What can hang from each mark:
j546: j383
j874: j525 j565
j903: j383
j545: j383 j525
j525: j545 j727 j874
j727: j525
j383: j545 j903

Every row comes from one small tree of marks. The marks that hang from a mark follow it in brackets, in the order of their numbers. Every link used is in the known rows. Which tree was each row made from?
Known rows:
j545(j383 j525(j727)): -1  18  2  -2  -3  -29  15  1  1  1  38  -3  -1  -22  -5  10
j383(j545(j525(j727 j874)) j903): -14  -2  7  0  11  -6  5  5  23  -8  1  5  -8  26  2  24
j546(j383(j545(j525) j903)): -16  18  9  11  12  14  -20  12  26  -7  18  6  -4  -5  5  15
j525(j545(j383(j903)) j727 j874(j565)): -18  -3  5  -8  -16  -44  -2  -18  9  -12  -9  15  -23  24  -7  20
j874(j525(j545(j383(j903)) j727) j565): -16  11  5  1  -7  -36  0  -22  3  -6  3  6  -2  11  -3  8
j727(j525(j874)): -4  10  7  -3  3  -26  42  20  5  -5  9  8  2  -4  -19  8
j874(j525(j545 j727)): -21  -3  6  -12  -11  -35  20  3  0  -6  2  5  -9  3  -15  4
j903(j383): -13  4  3  9  3  -6  -6  19  9  -1  22  8  -5  -29  -19  17
j383(j545(j525(j727)) j903): -18  1  5  3  17  -1  2  2  24  -6  6  -2  -5  16  7  20
j903(j383(j545(j525(j874)))): -6  6  6  10  0  7  -16  17  15  -2  20  7  5  -19  -11  17
j525(j874): -11  -3  8  -3  -3  -30  27  24  8  -10  2  13  -13  0  -23  18
j383(j545 j903): -24  -2  6  7  21  3  -5  10  31  -7  -3  2  -8  12  3  23
j903(j383(j545(j525(j874(j565))))): -5  10  5  15  1  5  -18  8  14  -4  17  6  8  -18  -8  15
j383(j545(j525(j874)) j903): -13  4  8  7  16  1  4  11  24  -7  0  4  -2  18  2  22
j525(j545(j383(j903)) j727): -25  -4  2  -12  -7  -33  -3  -9  12  -5  4  5  -25  6  -4  17
j727(j525): -9  15  5  1  11  -20  39  16  7  -1  15  0  6  -17  -11  4
j903(j383(j545(j525(j727 j874(j565))))): -7  5  4  10  -3  0  -18  3  13  -5  18  7  4  -13  -9  16

Which tree is each row?
-14  18  5  -1  6  -20  18  0  10  1  10  0  0  -7  -3  6 | j727(j525(j545(j383(j903))))
-16  1  7  -6  -9  -30  1  5  11  -7  -5  14  -20  11  -13  21 | j525(j545(j383(j903)) j874)
-7  1  5  4  -4  2  -15  12  14  -4  20  7  0  -14  -11  17 | j903(j383(j545(j525(j727 j874))))
-22  -3  1  -15  -15  -37  2  -6  8  -5  9  2  -21  -8  -9  10 | j525(j545(j383) j727)
-13  1  7  6  12  -7  2  -4  22  -10  -3  5  -5  27  5  22 | j383(j545(j525(j727 j874(j565))) j903)
3  21  7  6  5  -22  12  8  6  -1  24  7  -2  1  -7  22 | j545(j383(j903) j525(j874))
-12  11  7  -1  -3  -32  33  0  5  -8  -9  7  2  1  -12  1 | j727(j525(j545 j874(j565)))
-8  18  7  1  -1  -29  19  -7  8  -4  -1  8  1  7  -6  9 | j727(j525(j545(j383(j903)) j874(j565)))
1  13  5  -2  -1  -29  12  1  4  -2  25  8  -10  9  -7  24 | j545(j383(j903) j525(j727 j874))
-14  19  7  10  -1  -28  0  -15  4  -4  2  4  6  3  -2  6 | j874(j525(j545(j383(j903))) j565)
-10  -1  6  -5  -2  -12  12  10  16  -9  10  1  -2  3  -6  13 | j383(j545(j525(j727 j874)))
-15  -3  4  -12  -24  -48  3  -15  5  -12  -4  12  -19  9  -12  13 | j525(j545(j383) j727 j874(j565))
-2  25  4  10  13  -15  10  4  8  3  31  -1  2  -11  1  17 | j545(j383(j903) j525)
-21  4  6  -2  -9  -39  15  -14  0  -9  -4  4  -1  6  -9  1 | j874(j525(j545 j727) j565)
-15  5  5  -11  -15  -35  9  -1  0  -3  14  5  -7  -3  -13  6 | j874(j525(j545(j383) j727))
-12  -6  5  -6  -9  -44  24  1  5  -14  -2  14  -16  12  -19  17 | j525(j727 j874(j565))
-6  14  6  -8  -8  -29  25  7  5  -3  8  7  -1  -7  -14  5 | j727(j525(j545(j383) j874))
-12  9  6  3  -2  -36  22  -6  0  -7  9  5  4  2  -11  6 | j874(j525(j727) j565)
-10  4  3  7  1  6  -17  10  15  -1  26  2  2  -22  -7  15 | j903(j383(j545(j525(j727))))
-14  14  7  2  -3  4  -14  12  20  -8  25  4  -4  -19  0  7 | j546(j383(j545(j525(j727))))
-12  20  6  7  -7  -31  3  -12  2  -4  5  3  9  -9  -6  1 | j874(j525(j545(j383)) j565)
-4  17  3  2  7  -24  10  -3  6  1  32  -1  -6  -3  0  19 | j545(j383(j903) j525(j727))
6  19  4  0  -11  -38  15  -6  -1  -4  28  5  0  -7  -8  12 | j545(j383 j525(j727 j874(j565)))
